Known rows, with every step that occurs
meze/tupilub/nivov/kugaz/tipe: [  4  -4  -5   4  -6 -18  -1 -21 -20  14 -18  -8 -36  -7 -15  -2  22  36
  38 -10  -8  22  -9 -27  10   4  -7  24  -1  13   9  34  10   6 -29 -22
  23 -13 -14 -10   5  23  10  -1  29]
nivov/kugaz: [-12   6  -7   1  -5   1  -5 -24  12  15 -16  -9 -44  15 -16  -2   6  24
  25 -33 -10  11  -6 -27   9  -1  -6  22  -3   6  -1  15  10  16 -20 -18
  11 -18 -12   5  11  21   5   2  38]
nivov/tupilub/meze: [-10  -9  -7 -13  -3   1  13 -17   3   7 -20 -12 -35  36 -17  -6  14  30
  38 -12 -15   8  -7 -19   0  -3  -5   9 -10  20   0  21  11   7  -4 -24
  11 -19   4   2   6  24  11   4  28]
tipe/kugaz/matasof/meze/tigateg: [  1  -4  -5  17  -7 -15  30 -27 -25  16 -12 -12 -23 -25 -35 -12   6  14
  33  -6  -2  11   3 -27   7   1   3  19  -9  23  -8   4  16  -1 -14 -16
   6   3   0  11  -4  16   0   9   8]
tigateg/meze/tipe/kugaz/nivov/tupilub: [ -6 -15 -14   6  -7   2 -12 -23  14  19 -36 -13 -30  14 -13  -5  20  29
  32 -19   8  20  -4 -20 -10  -2  -1  16 -18  14  -7  42   4  15 -24 -21
   6  12   3   4   0  25   5   5  23]
kugaz/matasof/meze: [-15   5  -9  20  -2  -3  31 -30 -20  11  -6  -9 -23 -26 -34  -3  -8  17
  35   9 -18   8 -11 -18   6  -5 -10  25 -23  19  -5  -8  14  -6 -15 -12
   5 -25 -12   1  -3  17   2   3   6]
kugaz/tupilub/nivov/tigateg/meze/tipe: [  7 -10  -4  23 -12  -5 -11 -19 -22  17 -18  -9 -14   5 -17   2  27   7
  47  -3  -3  15   0 -10  -1 -10 -16  17 -15  10  -7  23  14   9 -21  -6
  16 -12  10  27   9  33   7   2  24]
kugaz/tupilub/meze/tipe: [ 11 -12   1   9  -9  -2  27 -15 -36  11 -28 -13 -15   6 -20  -5  24  20
  49   5   1  10  -8 -25  13   0 -18  14 -17  10   3  17   3  -5 -15 -15
  22 -17   7   6   6  23   9   7  16]
tupilub/kugaz/nivov/tigateg: [-21   8  -9   2  -6   6  -9 -25  -8  13 -16 -11 -21  31 -17  -4  13  11
  28  10  -9  15  -2 -15  -1  -5  -8  26 -29  10  -9  26  10  22 -14  -9
   4  -2 -14   3  -1  21   4   0   9]
tigateg/meze/matasof/kugaz: [ -5   4  -9   8   0   5   8 -24  -6  14 -21 -17 -24 -26 -26  -8   6   6
  37  32  -9  11 -23 -20 -10   1 -16   8 -11  10   7   1  13   1 -21  -7
   8 -10  11  37  10  27  -1   7   5]
tupilub/meze/matasof/kugaz/tipe: [ -3  -2  -6  -2  -2  -8  29 -20 -28   9 -17 -15 -17 -28 -27  -8  16  19
  45  37  -6  13 -25 -21   3  15 -15  15 -18  13  17  22   9  -7 -20 -15
  15 -18   0   7   2  14   3   5   0]
tipe/kugaz/nivov/tigateg/meze/matasof: [ -7  -6 -10  -2   2  -3 -13 -19  -5  19 -18 -19 -21   5 -20  -9  21   0
  28  20   9  16 -15  -8 -19   1 -18   9 -13  21  -3  18   5  12 -25 -12
   1  15  15  30  -4  24  -2   5   7]
tupilub/nivov/tigateg/meze: [-11   3  -7   6  -6 -11 -24 -21   2  11  -7 -10 -27  25 -17   0  18   3
  35 -11 -15  11  -1  -7 -15 -12  -7  15  -6  15  -6  20  22  17 -16  -5
   7  -5   7  36   7  34   8  -1  26]
matasof/meze/tipe/kugaz/tupilub/nivov/tigateg: [ -5  -9  -8  14  -7 -17   3 -25 -40  11  -3  -4 -14  -2 -22   2  22   5
  43   9  -8  13   1  -7   2  -9 -13  13 -18   9 -10  20  22   4 -16 -10
  10 -14  -5  -4   1  25  11   3  11]
kugaz/tupilub/nivov/tigateg: [-12   9  -4   2  -4 -15 -12 -25 -32  11  -2  -6 -25  16 -19   0  19   9
  34  -4 -23  13   2 -11   1 -13  -9  14 -15   4  -4  16  24  12 -17 -11
   8 -13  -8   3   6  28  10   0  17]
tipe/kugaz: [-15  -4  -2  -6  -3 -15  11 -25  -6  13 -17 -13 -29  18 -21  -8  11   3
  21 -20   6   7  -7 -25  -1  11  -8   9 -13   1   7  23   9   4 -25 -10
  10  10   2  10  -9  11   7  18   4]
rivoleg/nivov/kugaz/matasof: [-19  14  -8   7  -2   0   3 -26  -5  15  -4  -3 -34   1 -23  -1  -3  21
  25 -15 -12  20  -4 -11  12  -2 -19  24 -17   3   1  -7   7  10 -22 -24
   5 -27 -14  -6   6  16   1  10  14]
matasof/kugaz/tupilub: [  2  12  -5   4  -2  -1  18 -28 -32  13 -21 -12 -27 -21 -27  -4  10  13
  38  16 -17  13 -11 -29  14   0 -13  18 -18 -11  10   2  17  -3 -16 -15
  16 -17 -10   5   5  25   2   4   2]
tipe/kugaz/nivov: [-13  11  -7   0  -3 -12   3 -27  -5  12 -34 -17 -26  10 -16 -12  10  20
  21  -9   8  16 -10 -33  -3   4   1  17 -18   9   2  30  -2   8 -30 -14
   6  27  -5  -1  -7  17   4   9   3]
rivoleg/nivov/tigateg/meze: [-18   8  -6   5  -8  -3 -25 -23  11  15  -2  -2 -23  33 -18   2  11  -9
  26  -6 -16   8  -7   3   1  -7 -21  16 -19  13  -9  18  19  26  -8  -7
   2 -24   8  42   6  20   4  16  15]
tupilub/meze/tipe/kugaz/nivov/tigateg: [-15  -5 -10   3  -9  -5   4 -22 -15  12 -18 -11 -12  22 -17  -5  20   5
  31   7   9  15   0 -14   1   0 -11  13 -21  23  -9  33   8  15 -15 -11
   5   6   3   5   1  17   7   5  11]
matasof/meze: [-14   4  -5  16  -4  -3  21 -31  -7   9 -12  -8 -26 -10 -28  -3  -5  16
  33   2 -21   0 -17 -24   9  -4  -6  21 -20  21  -9  10  16   1 -10  -6
   5 -26  -9  10   2  16   6   8  14]
tipe/kugaz/tupilub/nivov: [  3   2   1  -4   1 -28   5 -22 -39   7 -21 -11 -30   4 -19  -7  23  21
  38  -8  -7  18  -3 -27  -5  -3  -2  12  -8  -8   9  16  13  -5 -27 -18
  18  12  -5  -8  -4  31  12   5   7]
matasof/meze/tigateg: [  1   4  -2  18 -10 -10  19 -28 -14  16 -17 -10 -27 -13 -30 -11   4  20
  31 -13 -17   3  -3 -33  13  -5   8  20  -8  27 -13  14  18   6  -8 -10
   7  -9   1  23   6  19   2  10  20]
tipe/meze: [  0   6  -4  -9  -3  -8  22 -28  -8  12 -11  -6 -23  18 -19  -5  13  12
  21 -20   1   2 -11 -22  11   6  -8  20 -22  26  12  20   9  -2 -25 -26
   9   6  -4  12   2   9   8  13  21]
nivov/tigateg/meze/tipe: [ -4 -11  -5  24 -13   4 -11 -21  -2  20 -16 -10 -15  13 -17   2  18   0
  37  -9  -3   8  -3 -10   0  -4 -19  16 -19  18  -9  26  12  14 -19  -1
  10 -17  13  40   9  22   3   8  25]
meze/tupilub/kugaz: [  6 -13   3   1  -5   7  12 -19 -22  12 -25 -16 -31  23 -20  -8  16  16
  37  23  -5  15 -11 -29   5   6 -20  20 -18   4   0  12   6   6 -16 -13
  26  -6  -7   7  -5  23   6   9   5]
meze/tipe/kugaz/tupilub/nivov: [  8  -4   1   7  -3 -25   8 -20 -45   8 -24 -11 -23  -2 -19  -5  26  22
  44  -6  -1  18  -2 -27  -3  -4  -5  11 -10  -6   7  20   9  -7 -31 -15
  21  10  -1  -7  -1  31  13   6   8]
tigateg/meze/tupilub/nivov: [ 10  -1   0  11  -3 -19 -11 -19 -19  11 -26 -14 -32   8 -16  -6  20  25
  39   4 -16  16  -8 -26  -8 -13  -6   9   4  20  -1  15  12   2 -26 -11
  23   6  10  23   9  40  11   4  22]
rivoleg/nivov/kugaz/tupilub: [ -1  12  -4  -2  -3  -3  -4 -25 -17  16 -15  -1 -38   7 -18   0  13  20
  30 -13 -13  18  -8 -19  24  -2 -20  25 -14 -12   2   7  10  13 -14 -27
  14 -28 -16  -9   6  20   4  11  19]
tupilub/nivov/kugaz/tipe: [ -6   3  -7   3  -4 -19  -2 -22 -11  11 -14  -7 -35  -2 -15  -1  19  35
  37 -24 -10  19 -10 -25   5   5   0  26  -5   6  11  35  10   8 -28 -20
  18 -14 -18 -11   4  21  10  -3  31]
meze/matasof/kugaz/nivov/rivoleg: [-11  28 -11   9   3  12   9 -29 -18  16 -18  -4 -19  -6 -13  -9  -1  20
  26  24 -30  15 -15 -20  12  -4  -9  12 -14  14  -4  15   8  20 -28 -12
   8  -4  -7   2   8  30   2  26   2]
tipe/kugaz/matasof/meze/tupilub/nivov: [  6  -7  -4  15   0 -24  19 -24 -41   7 -16 -11 -25 -21 -26  -5  10  26
  42  21 -10  18  -8 -23  -1  -7  -8  10  -4  23  -4   3  13 -11 -26 -16
  19   3  -1  -8  -1  31  12   5   5]

Rows
[ 11  -4   0  10  -6  -3  -6 -20  -7  19 -27 -17 -33   9 -20  -6  15  11
  31   8  -8  14 -11 -26   5  -3 -20  12  -2  23  -2  14  10   7 -18 -13
  23  -1  12  35   5  28   3   9  19] | tigateg/meze/tupilub
[-17   7 -12   1  -4   6 -14 -28  15  18 -31 -11 -37  17 -14  -5   7  40
  23 -21 -18  15  -6 -28  -2  -9   4  17 -21  14  -7  34   9  17 -20 -21
   1  -3 -10  -4   7  24   4   1  26] | kugaz/nivov/tupilub
[  3  -2  -9 -11   1  -8  14 -22 -17  18  -8  -3 -20  -7 -18  -5  20  18
  27   9   7  14 -25  -9  13  14 -23  18 -22  25  14  21   1   0 -31 -35
   6  -7  -3   1   1   4   5  18  13] | rivoleg/nivov/kugaz/tipe/meze/matasof
[-24   8 -11   0  -7  -7 -10 -29  -6  15 -13 -11 -21  22 -18  -5  13   2
  18  -5   1  13   0 -15  -1  -1  -8  16 -22  15  -8  31  12  19 -20  -9
   1  10  -6   6  -2  14   3   6   8] | tipe/kugaz/nivov/tigateg
[ -7 -16  -6  -6  -5   0   9 -20 -10  12 -16 -12 -31  18 -18  -4  22  28
  40  -2  -6  17 -11 -19   0  15 -10  29 -28  -3   9  41  10   9 -19 -20
  17 -18 -19  -9 -10  13   7   1  12] | nivov/tupilub/kugaz/tipe
[ 11   3  -4   9   1 -10   4 -19 -38  13 -11   1 -20  14 -11  -2  22  13
  40  -4 -18  18   0  -9   7  -5 -12  10  -2   1  -2  21  12  15 -30 -14
  23   0   2   1  -1  40  11  26  12] | tigateg/meze/tipe/kugaz/tupilub/nivov/rivoleg
[ -1  -6  -8  17  -8   0  20 -25 -18  15  -9  -4 -25 -10 -33  -7   5  26
  39   5 -16  15   1 -16  12  -4  -1  24 -20  19 -15   4  16   8  -5 -22
   4 -20  -8   3   0  19   1  13   8] | rivoleg/nivov/tupilub/kugaz/matasof/meze/tigateg
[  7  -9   0 -20   0 -14  32 -14 -35   4 -21 -16 -26  21 -23  -9  25  13
  43   6   7  13  -8 -22   5   7 -14  12  -8   3  11  12   7  -5  -8 -25
  21   1   4  -4  -8  23   9   6   6] | tipe/kugaz/tupilub/meze
[ -6  -8  -1  -2  -5  -6  16 -20 -20  10 -16 -13 -25  13 -20  -5  19  20
  39   4  -4  15 -15 -23   3  17 -12  31 -28  -5  13  34   6   5 -21 -13
  20 -13 -17  -2 -11  12   7   4   3] | tupilub/kugaz/tipe
[ -5  16 -12  11   0   5   1 -26  -5  14 -37 -19 -22 -26 -21 -11   7  23
  34  32  -4  19 -22 -29 -11  -4  -4  16 -16  15   2  12   2   5 -26 -10
   5  11   3  21   7  30  -2   0   4] | tigateg/meze/matasof/kugaz/nivov
[ 16 -16   1  -6  -3   5  25 -19 -26  11 -21 -13 -25  26 -19  -7  22  15
  36  24   7  13 -12 -23  10  10 -20  22 -21  16   6  15   5  -1 -19 -25
  26   5  -7   3  -6  20   8  10   8] | tipe/meze/tupilub/kugaz
[  3   5   2  10  -4 -20  -3 -23 -28  10 -23 -12 -32   5 -16  -7  15  29
  34   4 -22  13  -8 -32   0 -11  -5   7  -2  19  -1  15  12   0 -28 -12
  21   1   2   8  10  33  13   8  18] | meze/tupilub/nivov
[ -9  -6  -5  25 -14   3 -14 -21  -1  20 -12  -3 -12  16 -16   2  15  -2
  35  -5  -6   8  -6  -4   7  -5 -25  15 -24  16 -12  25  12  19 -16  -2
   8 -26  13  39  11  18   5  18  18] | rivoleg/nivov/tigateg/meze/tipe
[ -2   0 -10  -2  -6   6   1 -24 -19  15 -15  -9 -17  26 -16  -3  21  10
  29  23   3  17  -4 -14   7  -1 -15  25 -28  25  -7  27   9  16 -17 -21
  10   7 -11   0  -1  19   6   2  11] | tipe/meze/tupilub/kugaz/nivov/tigateg
[  7 -20  -3   2  -8  -3   5 -16 -24  15 -13 -14 -22  14 -20  -1  29   9
  44  26   2  20 -11 -12   4  13 -23  28 -21   9   6  35  10  12 -15 -15
  25 -12  -9  10 -10  18   5   2   7] | nivov/tigateg/meze/tupilub/kugaz/tipe
[-12  23  -2   4   1  -8   0 -25 -21  10  -5   1 -26  27 -10  -4   4  22
  27 -14 -42   8  -3 -17   9 -10  -3   9  -3  10  -4  18  17  20 -29  -9
  15 -11  -7   1   7  34  12  28  18] | tupilub/nivov/rivoleg
[ -2   4  -8   9  -1  -9   4 -23 -22  13 -12 -12 -37 -10 -22  -3   8  33
  35  -7 -11  26   1 -23   3  -8 -11  19   0  13   3  -7   9   0 -30 -24
  17  -7 -11 -11   8  32   4  -5  24] | meze/tupilub/nivov/kugaz/matasof
[  6   0  -9   3   1 -10  13 -23 -26  13 -10  -8 -33 -10 -22  -2  13  32
  33  -8  -1  24   0 -19   5  -5 -11  20  -3  21   7  -4   8  -4 -32 -34
  18   1 -11 -13   7  29   6  -4  25] | tipe/meze/tupilub/nivov/kugaz/matasof
[  0 -21  -3  10  -9 -10   7 -19  -5  16 -25 -13 -19  10 -19  -6  21  -1
  34 -15  20  10  -6 -19  -5  10 -15   9 -13   6   2  29   4   4 -28  -7
  15  10  14  27  -5  16   6  17  11] | tigateg/meze/tipe/kugaz
[  9  -9  -1   8  -9   1  19 -15 -28  11 -23  -4 -20  10 -17  -1  22  23
  49   3   0  15  -8 -16  22   0 -22  17 -16   9  -2  15   2   3 -12 -22
  20 -31   4  -2  11  22   9  13  21] | rivoleg/nivov/kugaz/tupilub/meze/tipe
[ -1  -6  -7   0  -2 -17 -17 -18 -14  11  -8 -10 -26  21 -18   0  28  -2
  39  -5  -1  17   1  -5 -14  -7 -11  15  -6   5  -1  20  20  13 -16 -11
  11   5   7  26  -2  34   7   0  18] | tipe/kugaz/tupilub/nivov/tigateg/meze
[ 11   0  -5  -1  -3   4  15 -22 -21  12 -37 -15 -23  16 -15  -9  19  30
  33  26   9  21 -13 -33   5   3  -8  28 -25  20   1  24  -4   4 -25 -25
  19  23 -12  -7  -4  24   6   3   6] | tipe/meze/tupilub/kugaz/nivov
[  9 -12  -4 -13   2  -5  28 -19 -28  15 -13 -13 -16  -3 -21  -9  25  16
  33  25  13  13 -25 -15  -1  18 -20  19 -28  20  18  22   1  -8 -32 -30
  12   6  -4   4 -10   9   4   9   4] | tupilub/kugaz/tipe/meze/matasof
[  8  -3  -3 -16   0  -5  22 -14 -23   5 -20 -12 -36  19 -20  -5  22  26
  46  -3  -3  16  -7 -23  13  -1 -12  21  -1   6   7   6   8   2  -5 -30
  22 -17  -5  -9   4  29   8  -4  26] | nivov/kugaz/tupilub/meze
[-14   4 -17   4  -1  10  -6 -29   7  18 -32 -13 -32 -11 -19  -8   6  38
  30  10 -16  18 -14 -26  -6  -6  -1  11 -20  15  -3  23   9  11 -21 -21
   0  -4  -5  -1  10  26   2   1  16] | meze/matasof/kugaz/nivov/tupilub
[-10   3 -12  18   1  -8  21 -27 -16   7  -5  -6 -31 -28 -28   0  -4  31
  41   1 -17  15  -8 -17   2 -10  -4  27  -9  19  -6  -8  14  -3 -17 -18
   8 -25 -19 -13   4  28   6  -6  22] | tupilub/nivov/kugaz/matasof/meze
[  7  -9  -6   7  -7  -6 -13 -20 -11  21 -24 -16 -26  14 -19  -5  23   1
  28  18   6  19  -4 -17   2  -1 -20  11  -6  27  -9  23  10  15 -18 -14
  17  14  12  27   0  27   3   8  13] | tipe/kugaz/nivov/tigateg/meze/tupilub
[ 13 -18   1   3  -4   8   5 -16 -13  12 -27 -18 -31  25 -19  -6  21  12
  42  25   1  17 -12 -23  -3   4 -21  23 -12   6   0  12   6   8 -13 -13
  27  -1   0  21  -6  31   5   6   9] | tigateg/meze/tupilub/kugaz
[ 12   5  -1   0 -11 -13  20 -26 -15  18 -17  -8 -24  10 -23 -13  20  17
  21 -29   1   5   1 -31  14   4   6  18 -10  30   3  23  13   3 -22 -25
   9  18   5  24   6  13   3  14  26] | tipe/meze/tigateg
[-16   0  -6   0   0 -11  20 -26 -21  13  -9 -16 -25  -2 -28  -8   5   6
  24 -10   6  16  -2 -19  -4   9 -14  13 -19   2  11   1   8  -5 -30 -17
   9   8  -4   0 -11  12   1   9  -3] | tipe/kugaz/matasof
[  4   0  -3  20  -1 -19  14 -25 -39   8 -17 -10 -26 -22 -25  -4   7  31
  43  21 -22  16  -8 -25   1 -14  -7  12  -5  27  -5  -1  14  -9 -23 -14
  19  -8  -3  -4   5  34  10   2  11] | kugaz/matasof/meze/tupilub/nivov
[  5  -7  -9  10  -5 -17   9 -24 -21  11 -14  -6 -33 -19 -19   1  19  38
  44   1 -10  20 -13 -24  13   3  -6  27  -2  20   3  30  11   2 -23 -22
  22 -21 -16 -14   5  24  11  -3  29] | matasof/meze/tupilub/nivov/kugaz/tipe
[-15   8 -10   6  -1   1   8 -25  -6  15  -9 -12 -37  -4 -24  -3   0  23
  27 -21  -7  19   0 -21   5  -2 -12  24 -10   5   5  -6   8   5 -25 -22
   9 -14 -15  -5   5  21   0  -2  22] | nivov/kugaz/matasof
[  6   2   2  -2  -9 -12  21 -18 -18  11 -23 -15 -28  19 -24 -16  19  23
  35 -17  -8   7   1 -34   7  -1   6  13   0  24  -2  17  12   6  -7 -16
  15   3  12  23   8  22   5   9  24] | tupilub/meze/tigateg
[  4  -4  -5  18  -7  -4  31 -24 -27  14 -13 -12 -23 -17 -34 -11   6  22
  40   5  -8  12   1 -26   6  -2   3  27 -15  18  -9   0  15   1  -9 -15
   9  -6  -7   9  -3  22   0   4   9] | tupilub/kugaz/matasof/meze/tigateg
[-24   6  -7   1  -6   2 -16 -28  16  16 -12   0 -35  29 -16   0   1  23
  21 -22 -29   8  -9 -11  12  -5 -12  11 -26   8  -7  25  16  20 -12 -21
  -1 -34  -4   5   8  13   8  24  17] | rivoleg/nivov/tupilub
[  8  16  -7   5   6  -3   4 -21 -38  12  -8  -3 -23  -5 -15  -4  14  17
  42  23 -34  18  -9  -9   4 -10 -13   8   1   3   1   5  17  13 -27 -15
  19  -9   0   6   6  46   8  21   8] | tigateg/meze/matasof/kugaz/tupilub/nivov/rivoleg
[-10 -15 -15  11  -7   2   3 -28   5  17 -32  -9 -26  -1 -18  -4  12  33
  32 -10   1  15  -7 -23  -1  -2   1  16 -22  19 -13  38   6  10 -19 -21
   2   0  -6 -11   0  20   7   6  18] | matasof/meze/tipe/kugaz/nivov/tupilub
[-14  31 -11  10   0  10   9 -31 -13  14 -17  -2 -22   4 -13  -6  -4  21
  24  11 -33  13 -10 -22  16  -4  -4  16 -14  12  -5  19  12  24 -25  -9
   9  -6 -11   1   8  30   2  25   6] | matasof/kugaz/nivov/rivoleg
[  7  12  -1   8   1  -7  -5 -21 -24  14 -11  -1 -28  21  -9  -3  11  19
  32   3 -36  14  -4 -14   9 -12 -12   6   6  20  -7  16  17  20 -26 -12
  23  -5   3  13   8  43  11  27  19] | tigateg/meze/tupilub/nivov/rivoleg
[ 16  -4  -1   0  -7  -6  20 -25 -23  19 -20 -10 -26   8 -19  -6  17  14
  23   6  -1   8 -12 -27  20   4 -19  11 -13  35   6  17   9  -4 -24 -27
  21   6   3  13   4  15   7  15  18] | tipe/meze/tupilub
[ -7   1  -6  13  -7  -8   6 -24 -11  16 -38 -15 -18   1 -15 -10  16  21
  27  -6  14  17  -8 -33   0   4  -2  16 -22   9  -2  35  -5   5 -33 -11
  10  24   0   1  -3  16   5  11   6] | meze/tipe/kugaz/nivov
[  8  -8  -3 -15   5  -1  19 -13 -28  12 -21 -18 -31   0 -22 -11  22  23
  43  22   1  17 -19 -20   1   1 -21  12  -4  12   7   0   3  -3 -15 -29
  15 -11   4   0   3  28   3   0  17] | nivov/kugaz/tupilub/meze/matasof
[-10   7  -7   2  -2 -11 -11 -23   1   8 -17  -7 -44  12 -13  -2  11  36
  32 -32 -16  15  -3 -28  -1  -9   3  19   4   6   1  15  11  12 -25 -18
  14 -11 -12  -3  14  32  11  -2  39] | tupilub/nivov/kugaz
[ 16  -2   0   1  -4 -26  12 -22 -38  10 -19  -7 -23   0 -16  -5  26  31
  37   7  -7  15 -11 -27   7  -1  -7  13  -8  28  10  27  10  -8 -33 -26
  23  10  -1  -2   5  25  16   7  18] | kugaz/tipe/meze/tupilub/nivov
[ 20  -7  -4   2  -7  -8  30 -25 -32  17 -17  -9 -19 -16 -23  -4  21  16
  31  24   3  13 -17 -25  25  13 -20  16 -16  32  14  25  12  -8 -25 -29
  24   0  -1   7   3  11   6  13  10] | matasof/kugaz/tipe/meze/tupilub
[ 15   2  -5   2 -11 -15  30 -26 -25  17 -15  -7 -18 -14 -27 -11  24  19
  30 -11   4  10  -4 -30  18  12   5  22 -13  27  11  31  15  -1 -22 -26
  12  12   0  18   4   9   3  11  17] | matasof/kugaz/tipe/meze/tigateg
